In the rows, 128 means zero.
Known rows, with every way that one mark hangs from another:
[Z_378 [Z_492 [Z_613 Z_73 Z_879]]]: [200 126 133 159 105 139 175 159 119 173 103 100 127 159 151  74 105 149
 122 171 181 122 129 149 105 155 145  70  72]
[Z_71 [Z_750 [Z_191 Z_674] [Z_613 Z_73 Z_492]] Z_879]: [111 113 135 184  82 125  89 117 141 136  59  82 136 140 143 150 106 126
 136  90 143 157 139 149  80 147 134 100 148]
[Z_191 Z_674 [Z_750 [Z_613 Z_73 [Z_879 Z_71]]]]: [124 115 142 133 101 156 100  79  79 156  78  98 102 141 132 154 108 115
 106 147 134 170 124 156  80 161 170 109 115]
[Z_698 [Z_191 [Z_674 Z_71] [Z_750 Z_613]] Z_973]: [ 73 168 186 117 145 138  58  60  96 130 131 157 127  67 150 155  86 125
 114 194  86 132  87 179  62 168 122 103 124]
[Z_750 Z_191 [Z_613 Z_73 Z_492 Z_879]]: [144 109 114 165 111 155 127 190 117 159  91  76 129 142 134 137 122 125
  97 107 189 137 140 164  74 145 164  51 138]
[Z_674 [Z_71 [Z_750 [Z_191 Z_698] Z_613] Z_879]]: [ 99 149 153 148  82 108  67  95 135 140  79  99 142 111 133 146 122 134
 155 112 111 156 140 140  88 113 159 122 100]
[Z_492 Z_378 Z_613]: [177 132 150 151 129 135 175 138 130 148 126 116 131 139 167  48 117 153
 141 172 167  82 149 131  84 148 159  85  64]
[Z_879 [Z_71 [Z_750 [Z_191 Z_674] [Z_613 Z_73 Z_492]]]]: [136 120 130 150  95 159  77 125 130 141  76  94 121 141 139 140 118 126
 122  82 144 146 137 152  79 119 147 108 111]
[Z_750 [Z_191 [Z_698 Z_973]] [Z_613 Z_73 [Z_879 Z_71]]]: [124 137 141 125 119 133  94 156 113 173 107 109 113 113 132 153 147 126
 103 104 156 130 106 211  83 101 139  69 136]
[Z_750 [Z_71 Z_879] [Z_191 Z_698] [Z_613 Z_492]]: [100 133 150 164 122 116  75 137 112 133  91  91 153  99 126 157 131 125
 147  65 148 119 141 168  62 103 165  86 155]
[Z_879 [Z_71 [Z_750 [Z_613 Z_73 Z_492]]]]: [159 126 131 146  97 184  91 118 121 148  75  92 125 136 138 135 129 134
 136  95 153 157 142 151  83 151 137  98  93]
[Z_674 Z_71 Z_191]: [123 137 142 138  87 137  83 122 120 145 121 101 128 125 131 114  92 136
 128 163 101 154 162 135  91 103 174  94  54]
[Z_191 Z_674 Z_750]: [124 123 173 126 109 137  96  83 101 145 107 119 111 124 146 126  98 119
 120 181 101 155 129 120  72 164 169 106  86]
[Z_750 Z_71 Z_191 Z_613]: [115 124 143 138 117 138  98 138  98 132 123  95 148 104 124 134 136 117
 137  81 157 113 121 146  79 110 193  77 150]
[Z_613 Z_73 [Z_492 Z_378]]: [180 122 137 189 122 171 167 150 140 162 100  99 123 146 157  98  98 144
 123 151 174 132 155 132  74 175 128  65  76]
[Z_674 [Z_191 [Z_750 Z_71 [Z_613 [Z_492 Z_378] Z_879]]]]: [116 114 141 151 117 146 104  98  90 138  84  87 131 124 136 131 103 134
 120 134 128 135 142 162  72 111 187  87 100]
[Z_973 [Z_73 [Z_613 [Z_492 Z_378]]]]: [178 123 156 119 120 191 104 117  88 150 137 128  97 103 154 143 128 124
 128 156 162 132 125 116  63 170 122  61  89]
[Z_492 Z_378 [Z_613 Z_73 [Z_879 [Z_71 [Z_750 Z_191]]]]]: [174 123 115 161 107 133 172 156 149 170  75  95 113 170 156  62 123 148
 123 121 175  91 133 169  99 103 160 103  80]
[Z_879 [Z_71 [Z_750 [Z_191 Z_674]]]]: [136 127 146 121  90 142  64 118 132 145  90 108 113 136 138 115 127 125
 131  97 114 138 122 138  83 108 157 115  83]
[Z_613 [Z_492 Z_378] [Z_879 Z_71]]: [178 129 121 136 119 171 113 138 103 164  74  93 110 154 147  93 129 138
 118 120 162 121 138 141  66 159 150  81  57]
[Z_73 [Z_613 Z_879] Z_973]: [190 112 147 127 112 191 110 132  73 183 144 134  92 141 151 123 133 150
 127 155 138 149  87 140  73 171 162  73 124]
[Z_191 [Z_750 Z_71]]: [132 130 165 127 116 156 109  96  99 147 100 108 129 106 133 122 119 119
 142 144 114 143 123 131  79 144 188  99  93]
[Z_191 Z_674 Z_698]: [125 135 183 125 113 107  84 113 115 162 129 123 106 113 144 129 113 134
 130 172 107 145 140 141  68 144 127  88  81]
[Z_492 Z_378]: [166 132 162 141 120 145 147 110 115 152 127 119 121 126 156  78 126 143
 139 164 148 114 127 116  80 167 152  76  61]
[Z_750 Z_71 [Z_191 Z_698] [Z_613 Z_492]]: [109 131 153 156 134 126  83 153 115 135 108  94 150  96 129 154 129 127
 133  78 152 112 143 162  58  95 170  77 147]
[Z_973 [Z_73 [Z_613 Z_492 Z_879]] [Z_698 [Z_191 Z_674]]]: [141 135 177  92 122 154  44 118  68 165 147 150  73  83 142 166 114 125
 109 175 145 122  78 155  35 173  92  55 119]
[Z_613 [Z_73 Z_973] Z_492 Z_879]: [190 113 115 171 109 183 143 180 118 195 112  98 107 165 152 112 107 140
 111 145 168 136 131 158  60 188 133  57 106]
[Z_879 [Z_71 [Z_750 [Z_191 Z_698] [Z_613 Z_73 Z_492]]]]: [139 128 141 149 103 153  80 137 139 149  76  96 124 128 137 143 133 134
 128  83 144 145 139 167  78 105 141 102 101]

Rows:
[121 120 158 136  90 116  83 128 146 144  98 106 122 129 148 115 115 128
 129 123 111 138 123 126  81 122 151  98 102] : [Z_71 [Z_750 [Z_191 Z_674]]]
[105 138 176 151 129 134  83  81  95 141  75 102 140  91 132 168 124 129
 151 123 121 151 143 166  61 137 163 104 120] : [Z_191 Z_698 [Z_750 [Z_71 Z_879] [Z_613 Z_492]]]
[103 146 146 164  78 113  84 103 143 148  73  95 137 119 132 150 116 134
 151 111 120 164 142 149  94 112 152 120 107] : [Z_674 [Z_71 [Z_750 [Z_191 Z_698] [Z_613 Z_73]] Z_879]]
[ 89 150 186 135 100  94  62  53 112 151  85 124 111 109 137 155  93 127
 139 178  67 170 144 140  71 125 158 142  74] : [Z_191 [Z_674 [Z_71 Z_879]] Z_698 Z_750]
[194 125 141 181 127 148 201 145 139 169 145 125 122 159 175  51 105 161
 138 173 175  76 137 149  81 151 147  89  86] : [Z_492 Z_378 [Z_613 [Z_73 Z_973]]]
[117 133 135 146  79 133  88  90 111 155  86  92 114 140 137 143  96 127
 127 142 125 170 140 129  88 154 145 114 102] : [Z_191 [Z_674 [Z_71 [Z_750 [Z_613 Z_73 Z_879]]]]]
[181 118 116 176 115 167 167 161 124 181  76  84 109 161 151  99 109 140
 110 146 182 136 144 147  76 177 133  58  80] : [Z_613 Z_73 [Z_492 Z_378] Z_879]
[ 92 140 165 143 104 112  86  68  97 165  79 105 105 119 132 179  97 128
 114 173 107 178 141 165  75 129 160 127 103] : [Z_191 [Z_674 Z_71] Z_698 [Z_750 [Z_613 Z_73 Z_879]]]
[145 115 139 153 116 175 128 123  96 158  75  87 123 130 139 146 115 126
 109 154 159 164 140 154  73 182 168  76 109] : [Z_191 [Z_750 [Z_613 Z_73 Z_492 Z_879]]]
[176 133 154 159 125 145 154 171 134 175 159 137 120 133 158  76 101 155
 133 183 161  86 119 174  68 158 132  72 107] : [Z_492 [Z_613 [Z_73 [Z_973 [Z_698 Z_191]]]]]
[198 111 141 156 129 195 126 130  84 174 128 131  97 150 166 115 120 161
 124 150 152 130 101 134  57 174 153  76 116] : [Z_73 [Z_613 [Z_492 Z_378] Z_879] Z_973]
[123 124 152 145  78 117  87 125 147 144  78  99 133 127 141 113 131 127
 152 104 116 145 121 136  90 133 151  97 105] : [Z_71 [Z_750 Z_191] Z_879]
[152 118 130 169 102 161 132 120 124 157  65  78 127 141 152 129 122 144
 129 120 171 150 136 148  81 174 130  79 109] : [Z_71 [Z_750 [Z_613 Z_73 [Z_492 Z_378] Z_879]]]
[182 117 155 157 130 190 126 128 100 145 104 118 112 126 155 120 116 151
 129 151 154 153 134 114  77 166 149  74  95] : [Z_73 [Z_613 [Z_492 Z_378]]]
[134 127 131 123 111 160 105 117  67 154 104  81 134 114 121 136 144 121
 140 101 166 136 120 151  81 160 176  70 134] : [Z_750 Z_71 [Z_613 Z_879]]
[178 123 112 142  94 158 145 171 134 177  77  87 113 164 143  84 125 138
 127 130 167 127 146 171 101 133 150  91  84] : [Z_492 [Z_613 Z_73 [Z_879 [Z_71 Z_750]]]]
[ 90 138 188 134 112  98  70  57 102 150  85 119 114 104 133 154 106 120
 148 145  79 154 127 153  67 120 159 129 107] : [Z_191 Z_674 Z_698 [Z_750 [Z_71 Z_879]]]
[111 152 176 130 104 103  70  97 119 159 122 122 110 112 139 137  99 135
 135 172  94 153 151 131  71 127 137 113  69] : [Z_191 [Z_674 Z_71] Z_698]
[103 142 168 133 105  88  71 137 137 152 124 121 117 115 137 128 105 127
 120 145  99 130 140 137  72  87 163 105  88] : [Z_750 [Z_191 [Z_674 Z_71] Z_698]]
[131 119 126 191 128 150 138 147 121 136  99  85 148 124 137 133 112 127
 127  74 185 106 137 153  73 112 173  79 153] : [Z_750 Z_71 Z_191 [Z_613 Z_73 [Z_492 Z_378]]]
[149 121 140 192  95 155 124  89 128 149  79  96 136 142 159 130 116 148
 158 110 157 145 129 149  73 186 120  97 127] : [Z_71 [Z_750 [Z_613 [Z_73 Z_973] [Z_492 Z_378]]] Z_879]
[198 115 157 167 135 199 126 121  96 158 146 143 107 138 171 114 111 164
 134 154 146 127 110 122  55 172 148  81 114] : [Z_73 [Z_613 [Z_492 Z_378]] Z_973]
[140 151 192  83 120 136  66 120  92 163 179 157  96  64 140 132 129 122
 130 186 143  94  82 153  42 176  96  47  85] : [Z_973 Z_73 [Z_698 Z_191]]
